What can hang from each mark
j_62: j_425
j_946: j_62 j_328 j_583
j_425: j_328 j_599 j_812 j_946
j_328: j_62 j_425 j_583 j_812
j_583: j_62 j_425 j_946
j_812: j_62 j_328 j_425 j_583 j_946

Each row was made from one small tree. The marks that hang from a mark follow it in brackets, in the order of their numbers. Every link used is in the known rows. Write each row's tree.
Known rows
j_425[j_599 j_946[j_62]]: [  9   3  -2  19  -2  -3   4  10 -10  -7 -17   3  -6  -2   1  17  16 -23
   9 -21  19 -17   0  -8  10 -11 -14   6  -2 -11  -6 -11  -5  -7  -7  -9
  -1 -17  10   2   6   4  12  -3   5   9  -7   0  10]
j_583[j_62 j_425[j_599] j_946[j_328[j_812]]]: [  9   1  -1  10  -9  -3   3  13   3  27  -1   9  -3 -39  -1   7 -30   2
   3  16   8  -2 -12 -22  13 -15  -6  -3  -7 -13   8  -7  -9 -24 -14  16
 -32 -19  14   6  21  26  27 -10  15 -15   0  20  23]
j_946[j_62 j_583[j_425]]: [  6   0  -4  16 -10  -2   8  16   2  -1 -41   7 -15 -11  -2   8   3 -14
  -3  -8  35  12  -9 -28   6 -11 -10  10  -1  -6   2  -9  -9   0   6  -2
  -2 -10 -12   6  17  28   7   0  -2  17 -16  11  29]
j_328[j_62 j_425[j_812] j_583]: [  9   4  18   1  -9 -21   9  -5 -40  -6  -7   5   6  20   5   9  -6  10
  14  -5   1 -18  -6 -16  18   8 -31  -2  -3 -18  -4  13 -18   4   7   5
   8  -4  32  26   4   3   4  16   0 -13  14   4  16]
j_425[j_328[j_62 j_583[j_946]] j_812]: [  9   0   3  -1  -7 -14  -4  -8 -16   9   9   4   6   6   6  11  -8   0
   9   6  -9 -13  -3 -14  22   8 -14  12  -1 -18   3   9  -8 -11  14   9
 -19 -15  24  14   9   4  10   7   0 -10  10   3  17]
j_583[j_946[j_62[j_425[j_599 j_812]]]]: [ -7  -4 -17  10   2  -9   1  15  -5  -4 -14  12   1 -18  -3   6   3 -30
   5  -5  20  -9   0 -11   6 -20   3  16  -2 -16   5  -5  -2 -19  -6  -2
 -19 -31  16  -3  27  16  23  -3   7   8  -1  25  15]
j_812[j_946[j_583]]: [  4  -5   5  15 -13  12  11  12  18  -4 -41  -2  -1  -2  -5   4   8 -10
  -1  -7  17   0 -12 -15  10  11 -13  -2   1  -6  -4 -15 -11  11  13  -8
   6  -5 -12  15   4  28 -11   5 -13  10 -29   8  22]
j_583[j_62 j_425 j_946]: [ 11   2   6   7 -19  -6   7  15  27  26 -20  12 -12 -24  13  11 -26  -7
   0  17  43  -1 -24 -12  24  -6  -9  -5 -13 -16  18 -10  -1  -4 -16  14
 -32 -12  -4   6  23  49  22  -8  23 -18 -32   8  24]
j_62[j_425[j_328[j_812] j_599]]: [  1   0   0  21   3 -14   4  14 -17   6  -3  -5  14  -5   3   9   7  -2
  17   7 -21 -22   2 -11   5  -6  -8  10  -4 -20 -19 -10  -8 -15   1   0
  -5 -20  22   1   5  -3  18   1 -12   1   7   4   7]
j_425[j_328[j_583] j_599 j_812[j_62 j_946]]: [  1 -11   2  -1  12  14 -11 -11   4 -11  -3  -1  22  -6  -9   5  -1  -2
  14  -3 -30 -30   2   1  14  15   8  15  12 -12  -8 -13 -27  -3   7   4
 -12 -23  31   9  -1   7 -20   0 -27   9  18  13   8]
j_946[j_62 j_328[j_583[j_425[j_599]]]]: [ 10   3  -3  14  -1   0   1   8 -12   4 -27   1  -6 -17  -2   5 -16  -2
   2  -6  13 -12  -3 -27   6 -14  -4   6  -9 -15 -16  -1 -17 -14   2   1
  -7 -15  17  11  22  12   9   1  -2  13  10   7  25]
j_62[j_425[j_328 j_812[j_583]]]: [ -2 -16  -5  12  10 -12   8   8   7  -6 -11  -1   7   3  -1   3  -4 -21
  13   4  -7 -26  -2  -9   4   0   0  26   2 -18 -11 -12  -4  -7   2   1
 -11 -11  16   1   9  14  -7   5 -21  10   2   1  10]
j_946[j_62 j_328]: [ 13  -1 -10  26  -3   2   8  15  -4   8 -41   1 -12  -4 -10  14   2 -24
  13 -15  21  -8 -10 -20   7 -13  -6   8  -2  -9  -9 -10  -7  -2  10  -6
   7   1 -13   8  10  23   4   1   4  19 -17   2  20]
j_946[j_583[j_62[j_425]]]: [ -2  -4  -7  15 -15 -14  16  16  17  -3 -36  14  -7 -11   2   4   0 -15
  -7   5  28   0 -13 -20   3 -11 -13   3 -13 -14   1  -8   5  -3   1   0
  -4 -12  -4   0  21  27  12   4   9  11 -19   5  28]
j_328[j_812[j_62]]: [ 23   1   8  12 -15   2   6   7 -20   3 -21  -1   8   2   2  15   1  -1
  21  -1  10 -15 -17 -11  12   4 -12   5  -1 -14  -7 -17 -16  14   6  10
   3   7  -9  11  -6  27 -19   2  -4   2 -13  -3  14]
j_328[j_62 j_425[j_599 j_812 j_946] j_583]: [  2   2  18  -1  -2 -22   5 -11 -46 -16  14   6   8  16   3  10   3   8
   8 -16 -13 -27   7  -9  17   4 -35   0  -2 -17  -9  14 -16 -11  -4   2
   7 -19  57  19   4 -19  10  13   2 -14  32   4   8]
j_328[j_62]: [ 18   6  14  16 -17 -15   8   6 -17   9 -30   1  -1  14   8  17   4  -3
  12 -10  23 -15 -14 -16  24  10 -17  -2  -8 -15   2  -3 -12   6   6   6
   7   4  -9  18   6  16  10   5  10  -8 -24  -9  18]
j_812[j_328[j_425] j_583[j_62] j_946]: [ -1 -12  26   6  -2  10   8   1  29  10 -42   6  -4 -15   3   2 -29  -1
  -1   4   6 -33 -18  -6  19  23  -3  -9  -9  -7 -13 -13 -24  16   4   3
  -8   6  17  31   9  43 -11  -1  -7 -16  -8  15  17]
j_328[j_425[j_946[j_62 j_583]] j_812]: [  3   0   2  14 -11  -8  15   7 -37 -10 -10   9 -10  -1  -8  13  18 -11
   4 -14   2   3   3 -24  -1 -12 -38   1   6  -3 -14  -2  -6  -2  14 -10
  19  -8  21  13   3   0   1  11  -4  10  17  14  19]
j_425[j_599 j_812[j_328[j_62 j_583]] j_946]: [  8  -3  12   1   4  -7  -3 -14 -20 -10   3  -6   5  10   3   9   3   7
   7 -23 -13 -29   0  -5  16  12 -16  12 -15 -12 -14   6 -15 -10   3  -3
  -3 -13  42  13   2 -10   4   7  -2  -2  21  -3   8]
j_425[j_599 j_812 j_946[j_62]]: [  6  -3 -11  15   7  -1   2   6 -12 -14  -2   3  -3  -2 -10  15  19 -32
  16 -24  12 -14   1  -2   6 -14 -13  18   6  -8   3  -9  -6 -13  -9 -11
  -8 -26  18  -4   4   2  11  -1  -1  13   1  11   7]
j_62[j_425]: [  6  -3   3  21  -9 -12  15  16   1   3 -36  -2   0   4   8   8   2 -12
  10  -2  27 -16 -14 -10  10  -6 -14   3 -15 -22 -10 -12   0   5  -3  -2
   6  -3  -1   5  12  27   4   4   6   5 -26  -7  15]
j_583[j_946[j_328[j_812[j_62 j_425[j_599]]]]]: [  1  -9   7   8   0   9  -4  10  -9   6 -26   2   6 -25  -7   7 -14  -2
   6  -1 -17 -20  -5 -12   8  -6   6   6   5  -4 -11 -17 -21  -6   6   9
  -5  -3  18  16   5  24  -9  -4  -6  -4   7  19  16]
j_328[j_425 j_583[j_946]]: [  9   6  19   5 -21  -9  11   6 -12   8 -18   3  -2   0  18   6 -17   9
   1  11  18 -12 -13 -17  18  -1 -27 -15 -13 -24 -14   4  -7   9   5   3
  -5  -2  22  25   8  25  -1   8   9 -19  -6   3  19]

Write each row's tree
[ -8 -10   4  15   1  -6   7   2 -13   4 -38   3   8  -6 -10   3  -2  -4
   1 -17  -7 -27   0 -18  14   8   0  -1  -9 -15  -9  -5 -20 -14   6   4
  16  -9  17  16  25   2  14   6   2   4   2  10  18] => j_812[j_946[j_328[j_62[j_425[j_599]]]]]
[  6   1  -4   2   3   8 -10   1   1   0 -11  -2  -1 -17   3   4 -10 -10
   3  -7   5 -13  -5 -13   8  -4   2  14 -11  -9  -9   0 -13  -9   8  -5
 -28 -21  25  10  13  18   7  -3  -3   4   6  18  15] => j_425[j_599 j_812[j_328[j_583[j_946[j_62]]]]]
[  2  -7 -14  27   0  -7  13  15  -6   4 -45   5 -10  -8 -10   9   3 -25
   8 -13  22 -13  -7 -21   1 -19  -4  11  -9 -15 -14 -10  -2  -9   8  -6
  11  -4  -1   3  24  21   8   5   7  25 -10   4  21] => j_946[j_62[j_425] j_328]
[ 10  14  25  -5 -22 -20   2  -3 -58   9   5   7  12  -1  17   8 -16  26
   2   8 -10 -16   0 -28  18   6 -32 -17  -9 -20 -12  17 -22  -4  10  14
  -2 -10  39  33  10  -8  16  11   6 -33  26  10  16] => j_328[j_62 j_425[j_599] j_583[j_946] j_812]
[ -9 -21   5   5  16  12   2   4  23 -10 -31  -7  12 -14  -3  -8 -11 -13
   3 -10  -9 -36  -3  -2   5  16  14  18  -7  -9 -16 -18 -22  -2   0  -3
 -11 -12  26  10  14  24 -16   0 -25   4   1  19  11] => j_62[j_425[j_599 j_812[j_328 j_583 j_946]]]
[  3 -15  11   9   9  19   2   6  30   7 -28 -12  -1 -13  -8   4 -11  -6
  13  -8  10 -14 -17   3  17  17   2  14  -7  -7   2 -18 -21   5  -3  -5
 -14 -10  10  12   7  44  -3  -3 -12   0 -23  18  14] => j_583[j_425[j_812[j_328 j_946]]]
[ 15 -10   2   3  -2   3   4   2   2 -13 -24   4   6   3  -1   6  -9 -17
  16  -6  14 -24 -14 -10  12   8   4  21   6 -11  -3 -18 -16  12   0  11
  -9   5  -4   8   1  32 -35  -1 -16   9  -9   0  14] => j_425[j_812[j_62 j_583]]
[-16 -10  -2  19  14  -3  -5  10   8 -18 -23   5  -9 -12 -11  12  23 -25
  -6 -17 -16 -13  13 -10   3 -11  -5  18  13   5 -14 -12  -9 -16  10 -16
   3 -25  28   5   4  -6  11   0 -20  17  17  15  13] => j_812[j_425[j_328 j_599 j_946[j_62 j_583]]]
[ -3   1  10  15   6 -13   5  13 -14 -10  -6   0   7   4  -1   9   0  -7
  20  -4  -1 -16  -3  -6  13  -6 -14   2   4 -14  -5  -5 -14  -6 -12  -2
  -6 -19  25  12  -4  10  15   1  -4  -9   0  16   6] => j_328[j_425[j_599 j_812]]
[ -1  -2  -6  15   3  12  -4   7  -9  -4 -12   3   7 -18 -16   8  17 -13
   4  -5 -25  -2   9 -22   0   3  -4  11  16   1  -9 -12 -22 -10  23  -8
  -2 -26  10  10   3  -3   6   1 -30  17  16  27  18] => j_425[j_328[j_812[j_946[j_62 j_583]]] j_599]
[ 10  -7   9  17  -9   4   7   1  -7  12 -39  -1   0   2 -10  10  -3  -5
   9 -17   4 -18 -10 -16  21  16  -9  -3  -4 -11  -2  -7 -20   1  14   2
  16   5  -4  24  12  17   1   7   1   2 -17   4  21] => j_812[j_946[j_328[j_62]]]
[  4  -6   7  12   4   2   2   2  -2  -5 -23  -3  -9   1   0  16  10 -16
   2  -9  -6 -28   3  -1   7  -4 -19  12   3  -6 -17  -8 -10   1  13 -14
   4 -12  33  13   4   7  -6  10 -16  10  14   0  13] => j_812[j_425[j_328[j_583] j_946[j_62]]]
[  2   0 -12  17   0  -7   6   8 -19  -4 -34   3  -1 -12  -2   3  -4 -11
   0 -10   6 -21   2 -25  -3 -19  -4   7 -14 -19 -26  -1  -9 -14   8  -5
   6 -14  23   7  25   2   7   8   0  23  14   4  22] => j_946[j_62[j_425[j_599]] j_328[j_583]]
[-10 -17 -10  17  15   7   8   9   6  -7 -22  -4  10 -14 -20  -2   0 -20
  12 -11 -10 -21   0  -3   2  -4   5  14   1 -14  -6 -13 -13 -17  -5  -6
   1 -23  23   2  16  13   5   3 -10  15  -1  22  12] => j_62[j_425[j_599 j_812[j_946[j_328]]]]
[ -3  -5 -16  12   6  -2   1   7  -8 -25  -4   8  -5  -5 -15   9  25 -32
   4 -25   7   1   7 -14  -2 -17 -14  21  10   0   1  -6  -2 -17   1 -14
  -3 -30  16  -5   6  -4   7   1  -9  24   9  17  15] => j_425[j_599 j_812 j_946[j_62 j_583]]
[ 12 -12  -1   8   0   0   5  -2  -3 -13  -6   2   2   7  -7  16  11 -20
  21 -19  12 -18 -10   4  14  -1 -11  18   5 -13   0 -17  -5   3  -6   1
   1  -7  10  -2  -4  22 -18   0   1  12  -8  -1   7] => j_425[j_812[j_62] j_946]
[ -4  -4  12   6  -4  18   5  13  14  -4 -29   6   6 -26  -7   2  -1  -6
 -11   5  -8  -7  -4  -6   1   5 -11  -3   9   7   6 -15 -25   2   4  -3
  -6 -21  13  18   6  23   1   3 -22  -6   0  30  23] => j_328[j_812[j_425[j_599] j_946[j_583[j_62]]]]
[ -1  -3   2  13   1   3   5  13 -19 -17 -20   4  -5 -13 -10  10  21 -18
  -5 -18  -5  -6   8 -15  -7 -12 -20  10   9   7 -10  -9 -12  -6   9 -14
   8 -19  22   9   3  -2   1   6 -20  12  16  20  17] => j_328[j_812[j_425[j_599 j_946[j_62 j_583]]]]
[  4   0  15  10  -4 -22   9   3 -31  -2 -11   6   3  18  -1  13   1  -3
  19  -9   5 -15  -7 -12  22   5 -24   2   1 -14   5   4 -16  -1   1   5
   9  -5  17  21   3   9  13   9   5 -13   0   9  13] => j_328[j_62 j_425[j_812]]
[ 15  -4   7  13 -10  17  12   2   5   7 -35 -10   1  -2  -4   4 -10  -1
   5  -5   5 -19 -13 -12   9   8 -13  -4  -8 -17 -18 -10 -16   8  13  -5
   7   2   6  22   6  25 -20  11 -10   7 -12  -1  20] => j_812[j_946[j_328[j_583]]]
[  2 -15  18   4   7   4  -6  -4  15  -7 -26  -2   0 -16   6   5 -18   4
   2 -16   5 -37  -8  -9  20  13  12  14 -10 -12 -22 -23 -21  -1 -11  11
 -10   2  26   9  10  24 -24 -12  -7   0   8  -3  10] => j_812[j_62 j_328 j_583[j_425[j_599 j_946]]]
[  3 -11  -4  11   8 -12   5   3  23   8  15   6  -8 -12  -7  16  -5 -19
  17   3   3 -12  -8   6  17  -7 -14  20   3 -12  16 -12   0 -20 -21   3
 -27 -28  27  -8   9  19  20  -6   3   0  -1   7  10] => j_583[j_62 j_425[j_328 j_812 j_946]]
[  0   0  29  -3  -5  -3 -10  -1   0   8 -35  -5   2  -8  16   4 -17  16
 -12  -3  -4 -31  -6 -13  23  16  -2  -3 -18  -8 -14   4 -24   1  14   4
 -11  -4  32  31  13  16   8   3   0 -23   5   6  17] => j_812[j_328[j_62 j_583[j_946]] j_425[j_599]]
[ -1  -7  30   6   6  -1  -6   5   3  -1 -52  -5   3  -2   8   4 -14   4
  -5 -13  -5 -41  -4 -13  20  23   6   7 -10   0 -17  -8 -30   6   9   4
  -1   7  20  30   7  16  -4   1 -17 -16   0   3  13] => j_812[j_328[j_62] j_425[j_599] j_583]
[  3 -13   8  23   4   2  13  12  10   0 -36  -8 -12  -2  -8  12   3 -18
   7 -18   5 -23  -8   0   8  -8 -17   8  -2  -7 -13 -16  -4   0  -1 -11
  14   2  16  11   0  21  -6   5  -2   5 -14  -2  12] => j_812[j_425[j_946[j_328]]]
[  0 -11  -8  12  11  -7   6   5  13   2   9   7  -7 -23 -15   8 -12 -17
  11  -8   4 -10  -5  -3  10 -17  -7  16  -1 -11  12 -10  -4 -31 -27   2
 -22 -29  32  -7  15  15  21  -7  10   5   7  14  14] => j_583[j_62 j_425[j_599 j_812 j_946[j_328]]]
